Known rows, with every step that occurs
sesud, modog: [  9 -12   6 -58  -2  18 -17  -9 -19   4 -28 -50 -31 -25  25 -18  29  15
  22   1  47 -19  15  29]
lurut, modog, sesud, zizev: [ 17 -21 -13 -48  -4  27   8  27 -10  -5  -9 -48 -36  12 -12 -23  14  48
  41  10  82  -5  17  13]
parob, lopa, sesud, zizev: [ 17 -14   4 -38  21 -17  19  33 -14  -2  11 -49 -26 -11   9   6   6  10
  27  22  57  -1  17  -4]
lurut, modog, dadalom, zizev, sesud, lopa: [ 34  -8 -22 -82   6  52 -29  35   0  46 -26 -43 -31  -3  -2  41  13  29
 -52 -14  53 -57 -18  19]
kadevo, parob: [-19 -19 -33 -36  23 -20 -12 -27 -17   5   9  -2   3   2  -8  29  26 -28
 -44   1  33 -38 -20   6]
lurut, modog, sesud: [ 10  11 -40 -67 -37  35 -13  30 -15  28  -1 -15 -17   5 -24 -16   1  15
  21  -5  55   6  -6  14]
dadalom, modog: [-35 -10 -35  -7  45 -52  -5 -23  -5 -17   6   2  -5 -26   3   8 -17 -11
   1   6 -29 -17 -31  22]
zizev, dadalom, modog: [-24 -17 -50 -14  69 -20 -19 -25   7 -17  17   5  -2 -38 -14  10 -26  -4
  -7  -1 -38  -1 -28  19]
modog, sesud, zizev: [  2 -12   1 -13  22  22  -2  15 -17  -3   1 -43 -32  10 -24 -16  19  42
  16   6  87 -14   5  12]
sesud, lopa: [ 11  10  -8 -49  17   4 -25   6 -28  19  -2 -12 -28  -8  18  10   4  14
  -4  -8  45 -33   6  26]
lurut, modog: [ 19 -13 -31 -64 -30  11  10   6  -9 -13  -9 -16 -13 -11  18 -14  -8  -1
  42   9   9  14  16   6]
parob, zizev, dadalom: [ 19 -28 -66 -45  56  54   4 -19  -5  -3  40  -6 -19 -29 -38  26 -20  38
 -25   4 -22  36  13 -16]
zizev, dadalom: [  8 -12 -28 -17  40  40 -24 -16  -4 -10  21 -10  -2 -26 -22   1  -8   0
  -9  -8   6  20   3   0]
dadalom, zizev, sesud: [ -2  -7  -1 -23  13  38 -13   2   6   5 -11 -41   2  -3 -15  54  15   4
 -46   3  30 -31 -42  -1]
parob, zizev, lurut, modog: [ 31 -45 -44 -72 -34   6  32  13 -31  -2 -26 -23 -13  -7 -20  32 -23  38
  47  -7  -9  21  28  -3]
zizev, dadalom, modog, lurut: [ -6 -15 -31 -23  46   7  35 -39 -19  13   4  -1  11   0 -26  -1 -12 -10
  28  -5 -20  -2 -21  36]
sesud, zizev: [  5 -29  11  -5  35  -3  11  -7 -15 -35   0 -44 -27  -5   6 -12  15  27
  25  14  49 -12  20   6]
lopa, sesud, zizev, dadalom, modog: [-19 -23 -49 -13  80 -45 -12   0   4 -10  24 -27 -24 -25 -13   1 -17  13
  11   8 -10  -2 -13   2]
zizev, sesud, modog: [ 22  -7  31 -56  -2  40 -23   1  -1  -2 -47 -62 -27  -7   2  13  40  -2
   3 -12  67 -22 -10  35]
sesud, modog, lurut: [ 21 -10  15 -55 -12  37  39 -26 -38  32 -28 -43 -14  11   7 -22  34   6
  51  -1  47 -16  13  44]
sesud, modog, dadalom: [ 19 -23 -14 -41  11  34 -30   3 -14  33 -17 -52 -39 -28 -14 -19  26  14
 -43 -19  37 -25   9  24]
dadalom, zizev, lurut, modog, sesud: [  4 -13 -42 -63 -49  31 -10  39 -28  46 -22 -34  -3   4 -33  14  -1  43
  20 -11  55 -13 -12   5]

Rows
[-12  21 -35 -56  26  -5 -38  22 -20  47   0  -3 -31  -3  -9  14  -1  26
 -15 -13  58 -47 -28  44] : dadalom, modog, sesud, lopa
[-20 -36 -37  -9  86 -23  -9 -19  11 -32  11 -15 -15 -31 -10   0 -18  20
   9   7 -14  -6 -13  19] : sesud, zizev, dadalom, modog
[ -9 -26 -52 -24  22  31 -17   0 -11  45  18 -42 -10 -34 -11  12   6  35
 -74   8   2 -42 -19 -15] : modog, dadalom, zizev
[ 30 -25  -1 -87   8  53  48 -28 -24  38 -34 -46 -16  31 -24  33  45   5
   2  -7  56 -27  -9  36] : kadevo, parob, zizev, sesud, modog, lurut
[ 29 -20   2 -77  13  50   0  -3  -2   2 -33 -59 -41  -9  -9  34  30  27
 -10  -3  45  -8  -1  20] : parob, zizev, sesud, modog
[ 10 -24 -11 -53  30 -29  16  25 -13   6  13 -44 -22  -5   5  22  18   1
   3  21  67 -20   9  -4] : kadevo, parob, lopa, sesud, zizev
[ 12  -6 -29 -55 -51  25 -13  37 -33  33 -27 -21  -7  12 -43   6  -5  21
  36 -23  62   3  -4  17] : zizev, lurut, modog, sesud
[ 19 -21 -25 -46   1  57 -13  22  13  23 -17 -51  -9  -7 -30  42  13   7
 -64  -7  26 -31 -33  -2] : lurut, modog, dadalom, zizev, sesud
[  0 -50 -14 -28  -8  11 -19  13 -38  47 -41 -67  -6 -27 -27  33  12  46
 -28 -22  28 -46  -1   6] : sesud, modog, dadalom, zizev, lurut
[ 19 -31 -30 -54  59  13  -9  15   2   4  25 -33 -10 -18 -20  22   5   5
 -13   7  49   1   8  -6] : kadevo, parob, lopa, sesud, zizev, dadalom
[ -3 -37 -74 -67  41   0  22 -29 -17  10  30   1 -21  -4 -24  52   5  23
 -55  15  -4  -9  -2 -18] : kadevo, parob, zizev
[ -5  16 -45 -60  44  14 -48  21 -11  47   6  -1 -29 -10 -19  14  -8  30
 -20 -18  50 -36 -25  40] : zizev, dadalom, modog, sesud, lopa
[ 24  18 -33 -92 -21  35 -31  39 -24  50  -9 -15 -36   8   2  -2   5  32
  13 -12  78 -29   4  31] : lurut, modog, sesud, lopa
[ 30  -5  34 -57 -12  54  33 -18 -24  26 -45 -53 -12  24 -13   4  43 -10
  34 -13  64 -19  -6  49] : zizev, sesud, modog, lurut
[ -9 -28 -41 -35  78 -32  -1   8  12 -12  17 -19 -12 -39  -8  18 -25   6
  10  12  -9   0 -17  16] : parob, lopa, sesud, zizev, dadalom, modog
[ -2 -20 -50 -55   9  20 -26  21 -16  76   9 -75 -36 -35   5   2  26  44
 -61   9  26 -47  -7 -17] : lopa, sesud, modog, dadalom, zizev
[ 23   4   0 -89 -14  -1 -12  30 -20  38 -16 -55 -30 -33  28   0  22  -3
  22   8  53  -8   9  20] : parob, lopa, sesud, modog
[  9 -42 -24 -20   4  -5  22  -3 -47   4 -13 -19  -7  -6 -46  56 -19  37
   6 -15  -6  11  11  -7] : parob, zizev, lurut
[  3 -32  15   9   0 -49   4  27 -49   7 -22 -62 -19  10 -30  24   7  24
  44 -16  55  -9  21  -9] : lopa, sesud, zizev, lurut
[ 17 -17 -50 -74 -41  33   4  36 -31  36 -16 -21 -18  10 -51  22 -12  45
  26 -14  44  13   3   5] : parob, zizev, lurut, modog, sesud
[  0   5 -68 -79  56  22 -30  18 -13  52  18   1 -40 -11 -27  30 -14  52
 -31 -11  35 -27 -20  27] : parob, zizev, dadalom, modog, sesud, lopa
[-17 -32 -80 -36  84  -8   3 -25   8 -11  31   7 -16 -38 -26  28 -34  25
 -19   8 -58  14 -21   4] : parob, zizev, dadalom, modog
[  9 -40 -80 -64  67  40  -1 -29  -4   8  39   0 -12 -19 -41  44  -5  24
 -51   3  -9  14   2 -19] : kadevo, parob, zizev, dadalom
[ 22 -33 -16 -48 -48  -6   8  17 -32  -7 -40 -27   0  -3  -6  12 -14   6
  60 -15  11   9  19   9] : zizev, lurut, modog
[ -3 -16 -31 -23  53 -15  40 -16 -21  23  11 -28  -9  12 -25  -4  -3   2
  42   2   5  -1 -10  20] : lopa, sesud, zizev, dadalom, modog, lurut
[ 32 -54 -23 -33 -12  13   0  27 -23  10 -31 -51 -24  -8 -38  -1  -4  25
  -1 -26  25  -9  27  10] : sesud, zizev, lurut, modog, dadalom
[ -7  -5 -80 -91  63  11 -33  11 -11  60  16   5 -33  -4 -30  43  -3  43
 -52 -12  45 -46 -27  28] : kadevo, parob, zizev, dadalom, modog, sesud, lopa
[ 27 -37 -14 -48 -37 -30  17  39 -32  -1 -35 -57 -23   8  -7   4  -6  25
  79  -6  41   7  35  -7] : lopa, sesud, zizev, lurut, modog
[  6 -26 -17 -79  15   9   6  -5  -4   0  -3  13  25 -27   3  49   5 -36
 -39  11  29 -27 -22  32] : kadevo, parob, lopa
[ 17 -37 -10 -12  60  38 -11 -10   0 -30  15 -34 -18 -19 -18  -6   0  28
  12   2  33  12  19   0] : sesud, zizev, dadalom
